Each row was made from one path, in order. Every step used is in the known rows, and no mark comes twice. Write each row's path.
Known rows
tozap nufib guzera: .05  .12  .09  -.30  .00  -.14  -.19  .00  -.35  .12  -.25  .22  .19  -.23  .25  -.06  -.10  .13  -.07  .06  -.26  -.04  .00  -.27  .10
beteg guzera safug tozap: -.08  -.06  .16  -.29  .08  .00  .19  .34  .06  -.16  -.34  -.34  -.07  -.19  -.14  .03  -.03  .11  .04  -.26  .18  -.10  -.03  -.01  .44
tozap dure: -.09  -.05  .05  -.09  .08  -.10  .04  .07  -.02  .24  -.19  -.11  .06  -.09  .09  .02  .08  .16  -.03  .02  -.36  .02  -.12  -.17  -.06
guzera safin: .08  -.26  .02  -.02  .08  -.08  -.04  .27  .20  .01  .06  .08  -.03  -.31  .07  -.06  -.24  .10  .09  -.14  -.02  .08  -.02  .15  -.06
beteg guzera safug: .10  -.07  .10  -.08  .11  -.03  .10  .19  .15  -.02  -.22  -.25  -.07  -.14  -.12  .06  .02  .10  -.05  -.19  .15  -.02  .03  .08  .39
zofes guzera beteg: .16  -.36  -.01  -.11  .00  .13  -.03  .09  .19  .13  -.01  .03  -.10  -.08  -.07  -.01  -.01  .44  -.10  .02  .01  .07  .20  -.07  .27
safug tozap dure guzera: -.39  -.08  .23  -.45  .07  -.09  .12  .19  -.29  -.08  -.40  -.05  .11  -.16  .13  -.10  -.02  .17  .12  -.07  -.16  -.24  -.33  -.26  -.01
zofes guzera mekovut: -.14  -.36  .29  -.12  -.01  .32  -.04  -.08  .04  .05  -.07  -.18  .00  -.19  -.36  .31  .02  .54  -.32  .18  -.03  .22  .41  -.20  -.05
safin tozap: .19  .12  .18  .13  .04  .15  -.07  -.25  .12  .04  .08  -.15  .11  .17  .10  -.01  -.06  .18  .01  .18  -.05  .09  .27  -.13  -.13
beteg guzera: .00  .00  .13  .06  .03  .07  .06  -.06  .05  -.04  -.23  -.19  -.04  -.18  -.21  .15  .03  .28  .02  -.15  .22  .10  .08  .03  .34
dure guzera: -.05  -.08  .13  -.08  .03  -.04  -.07  -.18  -.20  -.11  -.05  .30  .11  -.03  .15  -.06  .01  .05  .02  .02  .12  -.22  -.23  -.01  -.05
safug guzera: .09  .01  .13  -.05  .13  .08  .05  -.04  .18  -.02  -.22  -.11  -.25  .24  .15  .03  -.06  .18  .13  -.08  .11  -.27  .02  -.15  -.20
zofes sumin: -.10  .07  .12  -.01  -.02  .04  -.17  .02  -.02  -.08  .08  .05  .27  -.22  -.01  .14  .36  .20  -.24  -.08  .12  -.07  .17  -.13  -.31
dure guzera nufib: .05  -.23  .25  -.33  -.01  -.06  -.07  -.05  -.14  -.01  .00  .12  .17  -.16  .09  .00  -.09  -.04  -.15  .12  -.13  -.16  -.22  -.09  -.15
guzera nufib tozap: .18  -.02  .25  -.36  .07  -.05  -.01  .08  .14  .18  .03  -.23  .10  -.08  .22  -.01  -.22  .05  -.12  .33  -.24  -.08  .09  -.26  -.19
zofes guzera safin tozap nufib: .13  -.32  .27  -.04  .13  .15  -.17  .15  .22  .16  .00  -.03  -.03  -.19  -.01  .11  -.07  .66  -.18  .23  -.20  .19  .44  -.39  -.07
beteg guzera safin tozap: .19  -.13  .27  .12  .12  .11  -.01  .01  .28  .00  -.13  -.24  .01  -.32  -.10  .10  -.20  .47  .10  -.16  .16  .25  .24  .06  .21
safin tozap beteg: .12  .15  .23  -.02  .08  .19  -.21  -.30  .30  -.17  -.03  -.30  .15  .23  .29  -.06  -.08  .18  .04  .09  -.14  .36  .41  -.37  .05
tozap nufib: -.06  .02  -.01  -.21  .04  -.06  -.12  .22  -.17  .21  -.10  .18  .02  -.08  .10  -.01  -.03  .09  -.11  .12  -.32  .07  .08  -.32  .04
safin tozap nufib guzera beteg: .34  .12  .18  -.18  .03  .03  -.22  -.18  -.08  .20  -.09  .08  .27  -.06  .36  -.18  -.26  .30  .04  .13  -.25  .09  .24  -.25  .10
safin tozap dure guzera: .08  .02  .32  .00  .13  .04  -.08  -.30  -.02  .17  -.09  -.06  .22  .09  .27  -.04  .03  .35  .00  .22  -.26  -.02  .03  -.29  -.21
safin tozap beteg guzera: .12  .14  .33  .02  .09  .24  -.17  -.33  .34  -.20  -.18  -.42  .13  .11  .16  .04  -.05  .35  .06  -.01  -.01  .42  .45  -.34  .26
nufib tozap beteg guzera: .01  .19  .24  -.17  .17  .06  -.11  -.18  .27  -.15  -.29  -.31  .02  .04  .42  -.09  -.12  .39  .16  .08  .14  .14  .28  -.41  .30
zofes guzera safug: .07  -.26  .09  -.14  .07  .05  .01  .22  .19  .05  -.02  -.15  -.12  .02  -.07  .08  .17  .25  -.27  .16  -.07  -.10  .18  -.21  .10
zofes guzera safin: .03  -.41  .15  -.03  .07  .09  -.06  .20  .24  .04  .01  -.02  -.11  -.27  -.13  .12  -.01  .50  -.13  .07  -.02  .10  .21  -.13  .00
nufib guzera: .15  .11  .13  -.10  -.07  -.10  -.09  -.28  -.22  -.12  -.19  .03  .22  -.19  .19  -.05  -.08  .05  .05  -.07  .05  -.13  -.11  .04  .08

Which path is each row?
.30  .00  .30  -.13  .05  -.03  -.27  -.27  .13  -.21  -.15  -.10  .30  -.29  .44  -.15  -.31  .23  .15  -.13  -.06  .17  .12  -.08  .06 | nufib guzera safin tozap beteg
.13  .07  .05  -.41  .05  -.22  -.17  .19  -.25  .14  -.23  .17  .18  -.19  .32  -.14  -.10  -.02  -.12  .03  -.32  -.14  -.06  -.26  .15 | tozap nufib guzera safug
.14  .01  .28  -.48  .09  -.02  -.13  .03  .27  .01  -.05  -.35  .11  -.04  .38  -.07  -.24  .05  -.09  .26  -.33  .11  .19  -.44  -.05 | guzera nufib tozap beteg
-.36  -.04  .15  -.39  .05  -.06  .16  .31  -.16  -.02  -.37  -.23  .03  -.13  .02  -.05  -.04  .13  .11  -.09  -.25  -.11  -.17  -.26  .02 | safug tozap dure
-.21  -.04  .19  -.56  .02  -.12  -.05  .39  -.32  -.10  -.39  .06  .13  -.41  .18  -.14  -.29  .16  .12  -.13  -.18  -.11  -.10  -.26  .13 | safug tozap nufib guzera safin
-.14  -.13  .16  -.17  .09  -.14  -.02  -.08  -.19  .16  -.23  .13  .14  -.10  .21  -.03  .09  .21  .00  .04  -.27  -.15  -.29  -.18  -.12 | tozap dure guzera
.26  .05  .09  -.24  .00  -.20  -.05  -.05  -.11  -.10  -.16  -.01  .20  -.14  .29  -.16  -.08  -.12  -.02  -.11  -.01  -.25  -.17  .07  .14 | nufib guzera safug
-.09  -.29  .18  -.18  .16  -.18  -.04  .09  -.06  .18  -.19  .17  .12  -.30  .26  -.08  -.07  .27  .05  -.05  -.28  -.10  -.31  -.09  -.14 | tozap dure guzera safin
.01  .20  .16  -.20  .15  .03  -.15  -.15  .24  -.13  -.12  -.18  .04  .15  .56  -.19  -.13  .20  .14  .17  -.01  .07  .24  -.42  .09 | nufib tozap beteg
.18  -.14  .21  -.03  .15  .09  -.22  .03  .44  -.13  .06  -.17  .09  -.13  .30  -.12  -.30  .24  .11  -.08  -.14  .37  .31  -.15  -.03 | guzera safin tozap beteg
-.03  .08  .25  -.20  .20  -.12  -.02  -.16  -.09  .22  -.19  .06  .13  .02  .53  -.17  -.03  .37  .10  .30  -.11  -.30  -.14  -.34  -.18 | nufib tozap dure guzera
.10  -.14  .24  -.20  -.01  .04  .06  .08  .11  .05  -.18  -.36  .02  -.31  -.27  .24  -.08  .18  -.13  -.06  -.04  .16  .09  -.06  .24 | beteg guzera nufib
.24  -.10  .30  -.08  .26  .14  -.12  -.01  .54  -.11  -.17  -.24  -.17  .14  .39  -.08  -.30  .36  .22  -.13  -.01  .02  .26  -.26  -.22 | safug guzera safin tozap beteg
-.11  -.07  .04  -.43  .08  -.09  .13  .50  .02  -.15  -.15  -.17  -.06  .01  .09  -.17  -.09  -.22  .02  -.13  -.03  -.27  -.14  -.04  .12 | guzera safug tozap
.00  .13  .16  -.14  .17  -.09  .03  -.04  .04  .28  -.17  -.11  .06  .03  .44  -.13  -.05  .34  .09  .28  -.20  -.18  .00  -.34  -.14 | nufib tozap dure
.29  .18  .24  -.20  .09  -.02  -.19  -.11  -.09  .15  -.10  -.03  .25  .01  .36  -.11  -.15  .18  -.09  .21  -.30  -.03  .24  -.34  -.02 | safin tozap nufib guzera safug
-.14  -.05  .05  -.54  .11  -.05  .02  .46  .16  -.31  -.23  -.28  -.02  .04  .24  -.20  -.10  -.22  .03  -.19  -.12  -.06  -.02  -.22  .26 | guzera safug tozap beteg
.00  -.08  .43  -.08  .11  .15  -.08  -.33  -.03  .19  -.11  -.11  .27  -.01  .15  .05  -.10  .42  -.07  .22  -.27  .10  .14  -.27  -.28 | safin tozap dure guzera mekovut
.12  .09  .24  .06  .10  .07  -.03  -.18  .11  .23  -.06  -.25  .15  .11  .18  .01  .00  .31  .00  .20  -.34  .11  .17  -.29  -.17 | safin tozap dure
-.27  -.20  .15  -.52  .05  -.09  .11  .27  -.22  -.02  -.38  .03  .10  -.19  .19  -.21  -.14  .17  .20  -.17  -.16  -.23  -.34  -.15  .13 | safug tozap dure guzera beteg
.08  -.02  .16  -.27  .19  -.12  -.03  -.08  -.02  .28  -.18  .13  .12  -.02  .59  -.30  -.15  .38  .16  .20  -.11  -.28  -.16  -.23  -.04 | nufib tozap dure guzera beteg
.20  -.04  .36  -.40  .22  -.01  .06  .07  .28  .26  -.28  -.34  -.15  .14  .37  .02  -.20  .31  .03  .20  -.28  -.34  .02  -.45  -.40 | safug guzera nufib tozap dure
.27  -.13  .00  -.18  .12  .06  .03  .10  .28  .09  -.18  .02  -.27  .18  .24  -.17  -.23  .20  .24  -.24  .12  -.26  -.01  .03  .04 | safug guzera beteg
.00  -.08  .24  -.35  .04  .08  -.13  .00  .32  -.21  -.28  -.46  .05  -.17  .04  .12  -.10  .14  -.08  -.16  -.16  .44  .25  -.30  .41 | tozap beteg guzera nufib
.15  -.03  .32  -.23  .08  .03  .07  .01  .16  .10  -.21  -.38  .03  -.25  -.04  .14  -.15  .32  -.06  .11  .02  .04  .15  -.16  .19 | beteg guzera nufib tozap
-.18  -.14  .18  -.52  .11  -.08  -.04  .18  -.07  -.36  -.24  .06  .09  .01  .35  -.24  -.07  -.13  .06  -.12  .03  -.27  -.25  -.19  .17 | dure guzera safug tozap beteg
.13  -.17  .30  .08  .15  .04  .01  .04  .27  .11  -.23  -.29  .03  -.35  -.04  .11  -.16  .55  .09  -.15  -.03  .25  .18  -.04  .16 | beteg guzera safin tozap dure
-.03  -.14  .17  -.16  .12  .06  -.15  .08  .38  -.29  -.27  -.29  -.01  -.28  .12  .02  -.16  .27  .11  -.31  .03  .45  .22  -.16  .46 | tozap beteg guzera safin
